Each row was made from one path, in order. Every step used is in the known rows, and no mark comes twice. Write each row's path.
Known rows
teto, mide, gulu, zusemo: [-41   1   1 -34   5   0  -2  -3 -46   8 -21 -24  -8 -14   5  10 -29 -18
  12   3   1]
gulu, zusemo, dadi, fikodo: [ 14   3  -8 -16  18  23   1 -11  14 -15 -48  13   6  15 -11  27 -22 -11
  -5  11  18]
zusemo, dadi: [  3   4 -15  23  21  -2   5   1 -13  -5  16  21  11  11  -1   5  15   4
  -5  -7  -6]
zusemo, dadi, fikodo, gulu: [ 16   4 -13  13   3   1   6 -11  -9 -18  23  33   9 -28 -17  18  13   0
   4 -20   2]
fifav, gulu: [ -1   0  -9  14  23 -12  -4   2  10   5   4   8  23  25  15 -17  13  17
  12 -15  17]
fikodo, gulu, febu: [  0   3 -24   6   8  -4  15   2   3  23  23  19   8 -29   3  15  24  20
  12  -6   0]
febu, gulu, fifav: [ -8   6  22  11  38  -1   6   4 -15  -1   3   1  11  29 -16  -2  62  23
   7  16   4]
fifav, gulu, zusemo, dadi, fikodo: [ 19   1   1  -9   5  22 -11 -11  39 -24 -64  18  25  29  -6  -9 -48   0
   3  15  15]
fifav, gulu, zusemo, dadi, fikodo, teto, mide: [-12 -10  25 -32 -22  12 -18 -14  32 -14 -55 -32  21  18  -5 -19 -38 -16
  10  17  18]
teto, mide: [ -9  -4  -1 -18  31 -22   1   8 -48  16  24 -22   0   8  17   5  34  -7
  -1 -11  27]
teto, fikodo, gulu, febu: [ 12  -5 -21   6 -14  -3   6  -7   9   9  38   3  10 -39   0  11  -1  20
   4 -12   7]
febu, dadi, zusemo, gulu, fifav: [ 23   0  20  16  -2  -5   6  24   7  -8  18  21   7  42 -11 -14  31   7
 -24  -3 -25]
zusemo, dadi, fikodo, gulu, fifav: [  3   1   9   6  -2  16  11 -23  -2 -18  23  33  25 -25 -35  28  37  15
   6 -17  -1]
dadi, zusemo, gulu, fifav: [  5  -9  10   0  -3 -12  10  12  15   2   9   7  18  39  -6  16  36  -1
 -18 -12  -6]
zusemo, gulu: [  2  -3 -21   8  11 -18   2   6 -10  -2  18  -4   3  30  23  -2  24  -1
   1 -10   0]
fifav, gulu, febu: [ 11  -2  -8   9   9   0   0   6  32  16 -14  13  17  27  28 -20  -7  20
   4  18  14]
fikodo, teto, mide, gulu: [-60  -7   8  -9 -19 -16  -1  -7 -33  14  29 -39 -19 -22  14   5  17 -20
  16 -13  -5]
teto, mide, gulu: [-31   0   2  -8   4 -16   0  -1 -63  10  28 -16 -17 -14  18   1   4 -16
   4 -10   0]
mide, teto, fikodo, gulu, febu, dadi, zusemo: [ 41   4 -26  29 -10 -16  -1  19  21   9   6   8  -8 -45 -18  -5 -25   8
 -24 -26 -36]
teto, fikodo, gulu, fifav: [-16  -6  -1   3  -4   0   9 -21  -6  -4  56   1  32 -36 -31  27  41  32
  13 -43   6]
mide, gulu, zusemo, dadi: [-30   7 -11   5  -2  22   2  -9 -11 -12 -30  17   3 -13 -12  10 -48  -8
   7   7 -31]
teto, fikodo, gulu: [ -1  -1 -22  11   0 -14   4 -12 -15  -5  57   1  17 -41 -11  15  17  17
  12 -46  11]
mide, teto, fikodo, gulu: [-10  -2 -47  17  14 -24  -3 -12 -10   0  25 -18  11 -55 -13  22   7   9
  12 -63 -11]

Which path is each row?
[ -2  -4 -41  11  28 -19  -6  -8  -2   3   2 -31   0 -12   7  25   2  -2
  -5 -45   4]
mide, teto, fikodo
[ 14  -4  22 -20 -11   2  -4   5   7  15  -2 -28 -36  12  21  -8  15 -12
 -10  31  21]
gulu, febu, dadi, fikodo, teto, mide
[  6  -4 -46  12   0 -12   0  -8  14  12   8 -17   5 -54  -2  19 -13  14
   3 -30 -14]
mide, teto, fikodo, gulu, febu
[ -3   2  33 -25  -5  10 -14  -3  -2 -18 -60 -40  -5  19 -18 -14 -12 -24
   4  46  11]
febu, gulu, zusemo, dadi, fikodo, teto, mide
[-20  -2   5 -15  -8  -6   4   4 -39  22   9 -15 -22 -13  28  -2 -17 -11
  -3  24  -3]
teto, mide, gulu, febu
[ 53   2  -4   4  -7   6  -2  12  16  -8 -10  13 -31  41  32 -20  -9  -3
 -20  36   1]
zusemo, gulu, febu, dadi, fikodo
[-45 -11  41 -15 -42  14  -1 -27 -13 -14   9 -26  -9 -15 -11  18  12 -21
   4   8 -12]
zusemo, dadi, fikodo, teto, mide, gulu, fifav
[-13   7 -21   3   8  11   6  -6  -4  -9 -11  26  30 -32 -33  11 -10  13
  16 -13 -20]
fikodo, gulu, zusemo, dadi
[ 42   6   3  18  11  -2  10  34  17  20   2  32 -15  22   5  -8   3   3
 -31  18  -6]
gulu, febu, dadi, zusemo
[-75 -10  27 -17 -23   0   5 -16 -25  13  29 -41  -5 -18  -5  16  38  -5
  18 -10 -10]
fikodo, teto, mide, gulu, fifav
[-39  -9   4 -17   7 -21   0   1 -20  21  26 -46  -2   1  12   9  47 -11
  11 -14  22]
fikodo, teto, mide
[-49  -8  12 -47 -25   9  -5 -19  -6   5 -36 -45 -25 -18   2  30 -22 -37
  16   3  18]
dadi, fikodo, teto, mide, gulu, zusemo
[ 13   8  13   5  10  12  10  -9  -9 -10  34  32   1 -19 -29  15  54  25
   8 -20   3]
febu, dadi, fikodo, gulu, fifav
[-10  -4   8  -7 -17  22 -12 -17  67 -17 -62  -5  22  20 -11  -3 -33  -5
  14  11  10]
fifav, gulu, zusemo, dadi, fikodo, teto
[ 22  10   3  11 -10  19   2   2  -1   1  -4  27 -48  -2  20  -1 -26  -6
 -12  30  -7]
mide, gulu, febu, dadi, fikodo
[ 22  -8  18 -18 -35  -4  -9   9   9   0  -2 -36 -35  27  35 -29   2 -19
 -13  41   3]
zusemo, gulu, febu, dadi, fikodo, teto, mide
[ -5   5 -17  -3  24  15   3   0   3  -6 -33  11  20  13 -13  13 -16   2
   1   7  -4]
gulu, zusemo, dadi
[ 47   4  -1  25 -25  -7   6  21  15   4  39  27  -3 -30 -17 -11 -15  14
 -23  -9 -13]
teto, fikodo, gulu, febu, dadi, zusemo
[ 29   8   2  25   8   6  -5  18  27   7  -5  25   2  31  22 -50 -13  30
  -4  28  -6]
fifav, gulu, febu, dadi
[ 31   8  -4  10  30   1   1   5 -10  -7  12  21 -24  20   9   5  24   1
 -10  -4  22]
febu, dadi, fikodo
[ 25  10  -6  15  14  -3   4   1 -17 -10  33  34 -14 -23 -11   2  31  10
   6 -24   8]
febu, dadi, fikodo, gulu
[-11   1  13 -33 -13  16  -7 -14 -35 -18 -39  -9 -13 -11  -3  10 -56 -32
  -3  21   0]
teto, mide, gulu, zusemo, dadi, fikodo
[ 37   5  -1  26   3 -20   0  34  -1  -6  19  22  -9  37   8 -25   9  -6
 -26  -4 -22]
febu, dadi, zusemo, gulu
[ 19  -5  31 -11 -23   1 -14   6  30   7 -16 -23 -17  23  25 -45  -8  -1
  -2  34  20]
fifav, gulu, febu, dadi, fikodo, teto, mide
[ 23   1  -7   9  17   6   2  -8  -1 -15  -1  21   0  15   2  20   8 -10
 -11  -1  17]
zusemo, dadi, fikodo
[-60  -2  10 -17 -32  10  -6 -11 -17  -3 -23 -32  -4 -23 -11   0 -38 -24
  15  12 -30]
fikodo, teto, mide, gulu, zusemo, dadi
[-12  -1  29   4 -41  -7   1  25  -3  22  11 -13 -38 -12   7 -21 -19 -23
 -17  24 -30]
fikodo, teto, mide, gulu, febu, dadi, zusemo
[ 45   6  14  27   2  -4  -2  33  42  12 -11  36   3  35  10 -44 -22  15
 -22  23  -8]
fifav, gulu, febu, dadi, zusemo
[ -1   4  -5   5  11  13  -8  -2  26 -14 -49  17  39  24  -7 -24 -40  14
   8  11  -7]
fifav, gulu, zusemo, dadi
[-12   1 -11 -11  23   6  -5  -2  26   4 -44   3  31  26   2  -8 -19  16
  17  -2  17]
fifav, gulu, zusemo
